Known rows, with every way that one mark hangs from another
tuzur(tebena(kisu(fumot))): -2.32; 0.04; -2.20; -0.82; 0.44; -0.27; 0.31; -1.25; -0.92; -2.17; 5.17; 4.22; 1.77; -0.47; -1.82; 3.14
fumot(tuzur(liraz tebena)): -2.00; -0.72; 2.59; 1.84; -1.90; 0.44; -0.32; -2.84; 0.65; -1.16; 0.19; -0.45; -2.51; 3.47; 4.39; -0.28
tuzur(liraz(kisu(fumot)) tebena(kanon)): -2.42; 3.77; 0.02; -1.66; -2.34; -1.90; -3.05; -1.89; 0.33; -0.12; 4.33; 1.77; -3.20; -0.56; 3.03; 2.08
kanon(fumot(kisu tuzur)): 1.68; -0.46; 2.60; -0.16; 1.73; 1.84; 2.97; 0.08; 1.25; -0.05; -2.82; -1.28; 2.45; -3.00; -1.59; -1.92
kisu(fumot(tuzur(liraz))): -0.71; 2.91; 3.61; -0.70; -0.84; 2.08; 0.94; -5.15; 0.85; 1.46; 2.69; 1.23; 0.00; 2.02; 2.48; 1.35
liraz(kisu tuzur): 3.08; 2.43; -1.10; 1.15; 0.90; -0.61; 1.06; 3.80; -1.18; -1.55; -4.19; 0.13; 1.24; 2.14; 0.95; -2.18
tebena(kanon kisu(fumot) tuzur(liraz)): -1.67; 0.19; -2.07; -3.30; -3.37; 0.11; 0.21; -1.82; 0.90; 0.37; 8.12; 3.89; -1.65; 3.76; -1.11; 2.42
liraz(kisu(fumot) tuzur): 2.33; 4.71; -0.38; -0.19; 1.81; 1.01; 1.17; 1.61; -1.00; -1.14; -2.13; 1.88; 2.56; -0.16; -0.41; -0.39
kanon(liraz(kisu)): 2.00; 0.06; 0.66; 1.88; 1.72; -2.86; -2.66; 1.16; -3.30; 3.50; 0.58; -1.46; 1.46; 0.33; 0.45; 0.81
liraz(kisu(fumot) tuzur(tebena(kanon))): -0.77; 3.07; -3.17; 0.29; 0.98; -0.77; -1.10; 1.66; 0.01; -2.70; -1.22; 1.04; -0.95; -1.55; 0.89; 0.02
tebena(tuzur(liraz(kisu))): 1.19; 1.32; 1.92; -0.08; -3.06; 0.98; -0.83; 1.07; -1.29; 0.32; 1.40; 1.65; -1.24; 4.71; 2.16; -0.61
fumot(kisu tuzur(tebena(kanon(liraz)))): -1.84; -5.70; 0.74; 4.06; 2.52; -2.21; -2.00; -0.59; -0.38; 1.38; 0.66; -5.39; 0.82; -2.42; 2.04; 0.46
kisu(fumot(tuzur)): -0.19; 1.66; 1.35; 0.36; 2.19; 2.22; 1.09; -3.74; 0.18; 0.72; 1.98; 0.91; 1.46; -0.76; -0.53; 1.51
tebena(tuzur(liraz)): 0.60; -1.34; 2.47; -1.54; -3.70; 3.13; -0.15; -1.62; -0.23; -0.07; 0.36; 1.14; -1.10; 5.14; 0.28; -0.80
fumot(kisu): 1.72; -1.25; 1.95; -0.63; 1.34; 0.62; 1.08; 0.08; -0.47; -0.45; -0.97; -1.21; 3.88; -1.04; -0.87; -0.77
tebena(kanon(fumot(kisu)) tuzur(liraz)): 0.50; -1.54; 2.02; -4.17; -4.07; 2.65; 0.68; 0.28; 2.10; 0.13; -0.75; -0.44; -1.19; -0.15; -1.87; -2.08
fumot(kisu tuzur(liraz)): 0.66; -0.47; 4.82; 0.58; -0.18; 0.72; 2.00; -1.75; 1.00; 0.69; 0.68; -2.18; 1.83; 2.00; 3.93; -1.08
tuzur(liraz): 0.61; 0.75; 2.39; -2.03; -2.81; 0.41; -0.13; -2.22; 0.33; 0.95; 0.35; 0.60; -1.03; 4.01; 1.24; -0.18
kisu(fumot(tuzur(tebena))): -2.48; 0.31; 0.98; 1.85; 1.62; 2.30; 0.08; -3.91; -0.05; -1.66; 1.24; 1.03; 0.51; -1.64; 0.54; 1.70

Rows
1.52; 1.99; -1.94; 0.39; 2.12; -1.74; -1.79; 1.36; -1.47; 2.56; -0.51; -1.38; 0.88; -1.19; -0.35; 1.12 -> tebena(kanon(liraz(kisu(fumot) tuzur)))
0.75; -3.06; 1.10; 0.39; 2.24; -1.01; -0.06; -0.21; 0.75; 3.65; -1.14; -4.65; 0.92; -3.89; -1.38; -0.47 -> tebena(kanon(fumot(kisu tuzur) liraz))
-0.02; -2.64; -3.73; 0.39; 0.76; -3.96; 0.12; 0.72; 0.49; 3.77; 3.38; -1.09; -1.82; 0.23; -2.43; 1.50 -> tebena(kanon(fumot(tuzur) liraz) kisu)
-1.11; 1.70; 2.03; 3.14; -1.20; -1.83; -0.90; -0.25; -0.20; -0.77; 1.28; 0.12; -2.43; 2.76; 6.33; -0.28 -> fumot(tuzur(liraz(kisu) tebena))
0.63; -0.91; 0.05; -0.80; 1.27; -0.14; 1.82; 0.58; 2.64; 0.72; -0.95; -2.37; 0.12; -3.62; -1.33; -1.43 -> tebena(kanon(fumot(kisu tuzur)))
3.10; -1.18; 0.43; -1.28; 0.33; 2.23; 0.50; 1.42; -0.95; 1.60; -8.11; -1.50; 1.30; -0.03; -4.09; -2.21 -> kanon(fumot liraz(tuzur))
-1.01; 0.17; -3.01; -0.40; 0.83; 1.18; 2.18; 0.86; -0.55; -3.99; 0.09; 3.34; 2.54; 1.04; -1.39; 1.11 -> liraz(tuzur(tebena(kisu(fumot))))
3.33; -2.18; 2.42; -1.00; 1.80; 2.46; 1.70; 2.66; -1.01; 1.23; -7.98; -3.09; 4.72; -2.51; -3.70; -2.90 -> kanon(fumot(kisu) liraz(tuzur))
-1.79; 0.78; 1.57; 4.53; 3.31; -0.92; -2.50; -1.92; -2.73; 1.93; 2.77; -0.59; 1.40; -2.69; 1.91; 2.56 -> kanon(liraz(kisu(fumot(tuzur(tebena)))))
-0.77; -1.32; -6.20; -1.92; -1.40; -1.54; 1.95; 4.03; 1.74; -3.64; -2.54; 1.83; -2.56; 0.51; -2.94; -1.19 -> liraz(tuzur(tebena(kanon(fumot) kisu)))
0.90; -2.61; -0.46; -2.58; -1.05; 2.69; 0.77; 1.71; 1.26; -0.29; -1.67; -0.60; 0.33; -2.73; -4.88; -2.05 -> tebena(kanon(fumot(kisu)) tuzur)
-1.82; 3.12; 0.55; 3.26; 2.46; 0.15; -0.80; -1.27; -0.78; -1.22; 2.54; 1.60; 0.61; -2.27; 1.97; 1.68 -> liraz(kisu(fumot(tuzur(tebena))))
-2.00; 1.44; -0.52; 2.64; -1.66; -3.94; -2.08; -0.02; 1.07; -0.39; 3.08; -0.85; -4.91; 2.51; 6.66; 0.41 -> fumot(tuzur(liraz(kisu) tebena(kanon)))
0.11; -0.94; -4.15; -0.91; 1.48; -2.08; 0.46; 0.70; -0.79; 1.80; 2.52; 0.05; 1.73; 1.01; -2.53; 2.29 -> tebena(kanon(liraz(tuzur)) kisu(fumot))
0.86; 1.13; -1.35; 2.39; 0.71; -0.19; -0.02; 3.95; -1.41; -3.70; -4.88; 0.37; 0.29; 1.27; 1.77; -1.70 -> liraz(kisu tuzur(tebena))
-1.68; -3.95; -4.55; -0.98; -0.86; -3.87; -1.73; 1.31; -0.44; 1.29; 1.90; 0.29; -2.33; -1.24; -3.73; 1.68 -> tuzur(tebena(kanon(fumot liraz) kisu))
0.72; -1.68; -2.32; -2.94; -2.60; 2.00; -0.44; 0.45; 1.25; -0.16; -1.41; 1.00; -2.94; -0.45; -5.10; -1.19 -> tebena(kanon(fumot) tuzur)
-1.10; 2.53; -0.67; -2.45; -3.96; -2.36; -2.23; 1.20; 1.24; -0.33; -0.25; 1.25; -5.37; -0.37; 1.59; -0.32 -> tuzur(liraz(kisu) tebena(kanon(fumot)))
-0.53; -1.74; 2.30; 1.40; 1.37; 2.24; 1.96; 0.12; 1.02; -2.02; -3.31; -1.20; 1.63; -4.12; -0.91; -1.86 -> kanon(fumot(kisu tuzur(tebena)))
